Known rows, with every step that occurs:
u -> n -> g -> d -> w: [-0.566 -0.006  1.054  0.306 -6.175  0.438  0.452 -0.380 -0.098 -0.215
 -0.165  1.145 -0.914 -0.658 -2.552  1.161  1.732 -3.698  2.460  0.152
  1.399 -0.582  1.624]
f -> n -> w: [-1.005 -0.240  2.750  0.120  0.484 -0.005  0.651 -0.068  0.549  1.822
 -1.168  0.178  0.144 -1.451  0.225 -1.046 -0.146 -0.481 -0.865 -1.217
 -0.343  0.286  0.651]
f -> d: [-1.671  0.638  0.529 -0.925 -0.507 -0.672  0.977  1.284 -0.950  1.863
 -0.365  0.805  0.563 -0.033 -0.290 -0.400  1.750 -0.301 -0.512 -0.631
  0.483 -0.162  0.518]
w -> n -> f: [-0.336 -0.130  0.411  0.511 -0.917  0.213  2.362  0.010  1.521  4.065
  0.718 -0.181 -0.820  0.635  0.402 -2.596  0.818  0.685 -2.482  0.218
  0.206  0.056  0.271]
w -> n -> f -> d: [-2.071 -0.041 -0.913 -0.523 -1.399 -0.499  2.509  0.732  1.577  5.632
 -0.437  0.387 -0.487  1.004 -0.621 -2.644  1.939  0.506 -2.318 -0.682
  0.436 -0.574  0.364]
w -> n: [-0.647  0.746  1.087  1.186  0.173 -0.722  2.409  0.336 -0.092  2.636
  0.791  0.541  1.225  0.386  0.021 -1.285 -0.589  1.172 -1.800 -0.549
 -0.186 -0.210  0.076]
f -> n -> g: [-1.688 -0.545  1.251  0.529 -0.231 -0.108  0.866  0.373  1.309  0.132
  0.462  1.078 -1.146 -1.185 -1.001 -1.042  0.654 -1.177  0.396 -0.141
 -1.585 -0.570 -0.325]
f -> n -> u -> d -> w: [-0.410 -1.438  2.951 -0.897 -0.737  1.237 -1.125 -0.775  1.188  1.217
 -1.414  0.452  0.007 -2.028 -0.640 -1.180  2.262 -2.033  2.384 -3.291
  0.287  0.638 -0.686]
g -> d -> w -> n -> u: [-0.657 -1.292  1.227  0.241 -3.397  0.167  1.280 -1.003  0.531  4.334
 -0.594  0.140  0.547 -0.845 -1.239 -0.248  1.631 -0.974  1.062 -1.969
  0.285  0.070  0.652]
f -> d -> g -> n -> w: [-1.292  0.368  2.517 -0.455 -1.853  0.781  2.132  2.758 -2.724  5.624
 -2.349  0.146 -0.649  0.367  0.769 -1.543  1.702 -3.001 -1.325 -0.927
  2.953  0.320  2.236]
d -> w -> n -> u: [ 0.099 -0.579  1.880  0.493 -1.109  1.229  2.276 -1.118  1.455  3.899
  0.463 -0.787  0.354 -1.295 -0.192 -0.396  2.051  0.231  0.430 -2.449
  0.571  0.765 -0.890]
g -> n -> u: [-0.704  0.425  2.521 -0.669 -1.157  0.402  1.585  1.371  0.895  2.309
 -0.984  0.537 -0.432 -0.538  0.740 -1.406  3.496 -1.951  0.087 -0.533
 -0.322 -0.102  1.928]
n -> g -> d -> u: [-0.416 -1.753  0.990 -0.936 -4.274  0.082  1.605 -0.581 -1.722  0.075
 -0.824  0.200 -0.984 -0.342 -2.143 -0.376  1.043 -2.457  0.699  0.949
 -1.059  0.743  1.282]
d -> u: [ 0.962  0.004  2.546 -0.599 -0.978 -0.104  1.873 -0.263 -1.607  0.237
 -0.659 -0.626  0.888 -0.683 -0.153 -0.958  0.685 -0.460 -0.687  0.056
 -0.028  1.764  0.081]
u -> n -> g -> d: [-1.367  0.156 -0.055  0.256 -5.179 -0.745  0.451  0.501 -0.114 -0.150
 -0.506  1.845 -1.352  0.015 -2.285  0.770  1.398 -3.206  1.439  0.770
 -0.132 -1.362  2.794]
n -> u: [-0.139 -0.403  1.281 -0.635 -0.799  0.575  0.560 -0.241  0.261  1.570
 -0.149 -0.304 -0.886 -1.156  0.918  0.044  2.534 -0.504  0.417 -1.104
 -0.742  0.569  0.876]
f -> n: [-1.244  0.424  2.017  1.036  0.896 -1.044 -0.164  0.381  0.517  0.422
 -0.276  1.012  0.908 -0.970  0.293 -1.695 -0.235 -0.238 -0.450 -0.747
 -1.009 -0.281 -0.298]
g -> n: [-0.305  1.603  2.947  0.152 -0.696 -0.007  1.555  2.195 -0.301  1.070
 -0.442  1.138  0.867  0.376  0.923 -1.876  1.404 -1.311 -0.792  0.703
  0.740 -0.307  1.356]
f -> d -> u -> n: [-1.225  1.098  1.353 -0.777 -3.075 -1.435  1.937  0.350 -0.616  1.936
 -2.500  0.497  1.643 -0.564 -1.965 -0.263  2.021 -1.789 -0.120 -1.093
  0.843  0.580  1.160]
u -> n -> w: [-0.098  1.190  2.208  0.129 -2.352  0.388  1.302 -0.031  0.192  1.375
 -0.687  0.240 -0.139 -0.686  0.199  0.745  1.110 -1.721 -0.769 -0.575
  1.441  0.409  2.725]
u -> n: [ 0.005  1.762  1.609  1.033 -1.862 -0.682  0.525  0.630 -0.292  0.120
 -0.196  1.048  0.592 -0.329 -0.036  0.102  0.982 -1.160 -0.124 -0.094
  0.806 -0.139  1.576]
n -> g -> d -> f: [-1.603 -1.411 -0.983 -1.111 -4.473  0.202 -0.038 -0.901 -2.438 -0.454
  1.217  0.647 -2.338  0.770 -2.581  0.464  1.862 -2.657  1.795  1.622
 -0.241  0.207  0.854]
n -> f: [ 0.162  0.087  0.807 -0.531 -1.244  0.828  0.446  0.278  0.490  1.301
  0.192 -0.315 -1.781  0.265  1.249 -1.848  1.876 -0.236 -1.360  0.935
  0.505  0.821  0.978]
g -> n -> f -> d -> w: [-0.716  0.531  1.866 -1.654 -2.772  0.871  1.630  1.889  1.227  4.025
 -1.184  0.128 -0.645  0.295 -0.196 -2.814  4.463 -2.222 -0.431 -0.231
  2.955  0.195  0.589]

Rows:
[-1.100  0.552  1.918 -1.595 -3.482 -0.437  2.901 -0.131 -0.555  3.114
 -3.077 -0.269  0.960 -1.040 -2.059  0.398  2.208 -2.038 -0.551 -1.531
  1.562  1.045  2.164]  f -> d -> u -> n -> w
[-2.397 -0.784  0.369  0.204 -2.174 -1.530 -1.661 -0.476 -1.929  0.215
 -0.493  1.294  0.507  0.254 -1.793 -1.234 -0.145 -1.985  0.978 -0.009
 -0.796  0.197  0.060]  g -> d -> f -> n
[ 0.095 -0.814  1.717 -0.721 -3.273 -0.826  0.892 -0.332 -2.557  0.343
 -1.664 -0.050  1.069 -0.109 -0.984 -0.754  0.356 -1.750 -0.057  0.509
 -0.232  1.070  1.401]  g -> d -> u
[ 0.379 -0.274  1.714  0.168 -1.621  1.248 -0.862  0.888 -4.056  1.098
 -0.359  0.278 -0.583  0.784  1.072 -1.268 -0.462 -2.239 -0.056 -0.515
  2.114  0.977  0.866]  u -> d -> g
[ 0.320  0.704  2.262  1.251 -0.656  0.488  2.045 -0.281 -0.068  2.647
  1.222 -0.301  1.617 -0.489 -0.296 -0.764  0.050  0.777 -0.669 -1.061
  1.560  0.646 -1.303]  d -> w -> n
[-1.918 -0.169  1.410 -0.901 -2.076  0.407  1.430  2.547 -1.511  6.033
 -2.294  0.472 -1.184  0.060  0.536 -1.669  3.537 -3.045  0.046 -1.561
  1.518  0.166  1.715]  f -> d -> g -> n -> u
[-0.326 -0.902  1.296 -1.656 -1.202  1.171 -0.356 -0.169 -0.271  0.845
 -0.929  0.486 -1.040 -0.488  0.332 -0.670  2.543 -1.569  1.334 -1.456
 -0.218  0.362  1.283]  n -> u -> d
[ 0.252 -1.507  1.088 -0.806 -1.982  1.756 -0.780  0.224 -2.863  2.548
 -1.029 -0.211 -1.958 -0.054  1.026 -0.900  1.380 -2.485  0.720 -1.643
  1.161  1.296  1.442]  n -> u -> d -> g
[-1.411 -1.580 -0.255 -1.244 -1.901  0.700  0.716 -1.270 -0.871  3.080
  0.562  0.204 -0.680  0.710 -1.641 -1.032  2.200 -0.881  0.888 -1.725
 -0.227  0.816 -0.101]  w -> n -> u -> d -> f
[-1.490 -1.427  1.706  0.321 -3.252  0.137 -0.337 -0.351  0.258  0.099
 -0.333  1.057 -0.575 -1.437 -2.324 -0.458  0.613 -2.662  2.146 -0.360
 -0.376 -0.503 -0.200]  f -> n -> g -> d -> w
[-0.273 -0.800  1.244 -0.289 -2.462  1.801  1.840 -0.610  0.035  1.540
  1.281  0.410 -0.600 -0.124 -2.013 -0.793  0.946 -1.269  1.036 -1.132
  1.369 -0.149 -0.956]  u -> d -> w -> n -> g
[ 0.060  0.298  1.760  0.216 -4.915 -1.489  0.756 -0.292 -1.774  0.241
 -2.425  0.715  1.520 -0.165 -2.051 -0.017  0.599 -2.891  0.381 -0.067
  0.293  0.465  2.572]  g -> d -> u -> n
[-1.473 -1.166  1.859 -1.089 -0.038  0.165 -0.985 -0.202  1.041  1.278
 -1.903  1.146 -0.419 -1.314 -0.304 -1.672  1.605 -1.762  1.202 -2.539
 -1.539 -0.204  0.643]  f -> n -> u -> d
[-0.178 -1.106  0.991 -0.457 -4.363  1.001  0.360 -0.631 -0.984 -0.220
  0.473  0.289 -1.438 -0.808 -1.729  0.671  1.714 -2.452  1.971  0.459
  0.682  0.086  0.399]  n -> g -> d -> w
[-1.183 -0.515  1.475 -2.306 -2.729  1.269 -0.084  0.636 -1.159  1.407
 -0.808  0.869 -1.150  0.808 -0.812 -1.540  4.114 -3.396  1.780 -0.514
  0.575  0.724  1.334]  g -> n -> u -> d -> f
[-2.190 -1.462  0.241 -1.129 -1.745  0.660 -0.720 -0.738 -0.745 -0.998
  0.766  1.223 -1.918  0.064 -2.590 -1.329  1.084 -2.721  2.078 -0.169
 -0.771  0.090 -0.719]  u -> d -> f -> n -> g
[-0.159  1.009  3.613 -0.636 -0.886  0.778  2.261  1.747 -0.210  2.425
 -1.010  0.382  0.077 -0.111  0.885 -1.390  1.736 -1.731 -1.345  0.145
  1.241  0.153  2.510]  g -> n -> w
[ 0.349 -0.188  3.475 -1.748 -2.422  2.084  0.458  0.855  0.328  1.614
 -1.567  0.498 -0.021 -0.669 -0.022 -1.458  3.899 -3.206  1.699 -1.701
  1.740  0.394  0.910]  g -> n -> u -> d -> w
[-1.000 -0.438  0.676  0.427 -0.231 -0.079  2.450 -0.315  1.248  4.101
  0.254  0.063 -0.026 -0.571 -0.017 -0.834  1.590  0.640 -0.573 -1.656
 -1.119  0.041  0.583]  w -> n -> u
[-1.563 -1.053  1.846 -1.372 -0.958  0.727 -0.935 -1.161 -1.520  0.625
 -0.883  0.448 -0.438 -0.157 -1.482 -1.326  0.318 -2.136  0.607 -1.183
  0.545  1.095  0.186]  u -> d -> f -> n -> w
[-0.372 -0.360  0.584 -1.409 -1.956  0.804 -1.126 -0.452 -3.021 -1.280
  1.100  0.368 -0.256  1.042 -0.851 -0.919  1.176 -1.358  0.990  0.268
  1.046  1.222  0.022]  u -> d -> f
[-0.126 -0.176  2.532  0.291 -1.555  1.142  1.190  1.857 -1.500  4.017
 -1.255 -0.058 -1.173 -0.152  1.596 -1.621  2.371 -2.760 -0.119 -0.873
  1.336  0.776  1.932]  d -> g -> n -> u
[-1.219 -0.575 -0.166 -0.628 -2.054  0.846  0.366  1.435 -1.952  4.775
 -0.815 -0.530 -2.416  0.928  0.921 -2.198  1.978 -1.586 -1.494 -0.175
  2.183  0.935  0.721]  n -> f -> d -> g
[-0.651  0.770  0.645  0.466 -3.139  0.184  1.495  0.320  0.741 -0.035
  0.522  1.085 -1.394 -0.666 -1.306  0.616  1.771 -2.234  0.955  0.392
  0.085 -0.708  1.441]  u -> n -> g
[-2.076 -0.302  0.173 -0.306 -2.193  0.682  3.294 -0.064  0.900  4.181
  0.861  0.366 -0.254 -0.341 -2.658 -0.394  2.030 -0.223  0.518 -1.211
  1.065 -0.552 -1.403]  f -> d -> w -> n -> g
[-1.958 -1.210  0.620 -0.622 -0.360 -0.044 -0.545 -1.180  0.441  1.354
 -0.112  0.023 -0.936 -1.150 -0.717 -0.992  2.402 -1.073  1.425 -1.487
 -1.424  1.070 -0.625]  d -> f -> n -> u
[-1.885  0.859  0.756 -1.557 -2.200 -0.079  1.692  2.784  1.375  4.144
 -1.702  0.993 -0.866  1.071  0.300 -3.343  3.824 -1.883 -1.452  0.487
  1.358 -0.692  1.748]  g -> n -> f -> d
[-0.903 -0.941  0.783 -0.570 -1.103  0.445  1.251 -0.218  0.708  3.332
 -0.662  0.688 -0.007 -0.057 -0.594 -1.429  1.352 -0.389  0.258 -2.299
 -0.606 -0.414  0.890]  w -> n -> u -> d
[-1.200 -0.974  0.121 -0.448 -3.524  0.001  0.641  0.241 -1.102 -0.124
  0.274  1.122 -1.703 -0.078 -1.500 -0.021  1.040 -2.129  0.864  1.112
 -0.902 -0.807  1.714]  n -> g -> d
[-0.077 -0.486  1.051 -0.575 -5.984 -0.663  0.701 -0.604 -0.324  1.455
 -2.628  0.235 -0.615  0.319 -1.470 -1.343  1.761 -3.142 -0.430  0.668
  0.718  0.840  3.040]  g -> d -> u -> n -> f
[-0.764 -0.782  0.458 -2.301 -2.458  0.168  2.073  0.027 -0.135  3.081
 -1.927 -0.759 -0.586  0.005 -0.567 -2.153  3.138 -0.939 -1.326 -0.107
  0.363  1.357  0.407]  n -> f -> d -> u
[-0.171 -0.013  1.521 -0.128 -3.763  0.143  2.789 -0.465  0.162 -0.166
 -0.532  0.020 -0.809 -0.764 -2.027  0.290  1.885 -2.739  0.836  0.364
 -0.015  0.763  1.272]  d -> u -> n -> g
[ 0.568 -0.192  2.013 -0.646 -2.779  1.809 -0.028  2.378 -1.937  3.277
 -1.327  0.408 -2.141  1.730  1.520 -3.909  1.836 -3.969 -1.147  0.546
  2.924  0.594  2.153]  u -> d -> g -> n -> f
[-1.497 -0.121 -0.345 -1.435 -1.629 -0.003  0.792  0.967  0.475  3.072
 -0.550  0.151 -1.445  0.489  0.275 -2.070  3.112 -0.478 -1.235  0.119
  0.557  0.094  0.785]  n -> f -> d
[-0.037 -0.226  2.550 -0.688 -5.246 -0.550  1.581 -0.835 -1.484  1.499
 -3.079 -0.040  0.829 -0.621 -1.784  0.448  0.875 -3.240 -0.303 -0.473
  1.060  0.899  3.646]  g -> d -> u -> n -> w
[-1.919  0.199  0.509 -1.366 -4.274 -0.600  3.013  0.180 -0.049  1.515
 -1.696  0.494 -0.590 -0.668 -3.046  0.353  3.046 -2.682  0.920 -0.647
  0.212  0.177  1.079]  f -> d -> u -> n -> g
[-0.316 -0.183  1.567  1.145 -2.808 -0.379  1.337 -0.296 -0.864  2.573
 -0.110  0.597  1.804  0.171 -1.236 -0.582 -0.585 -0.741 -0.029 -0.595
  1.231 -0.235  0.167]  g -> d -> w -> n
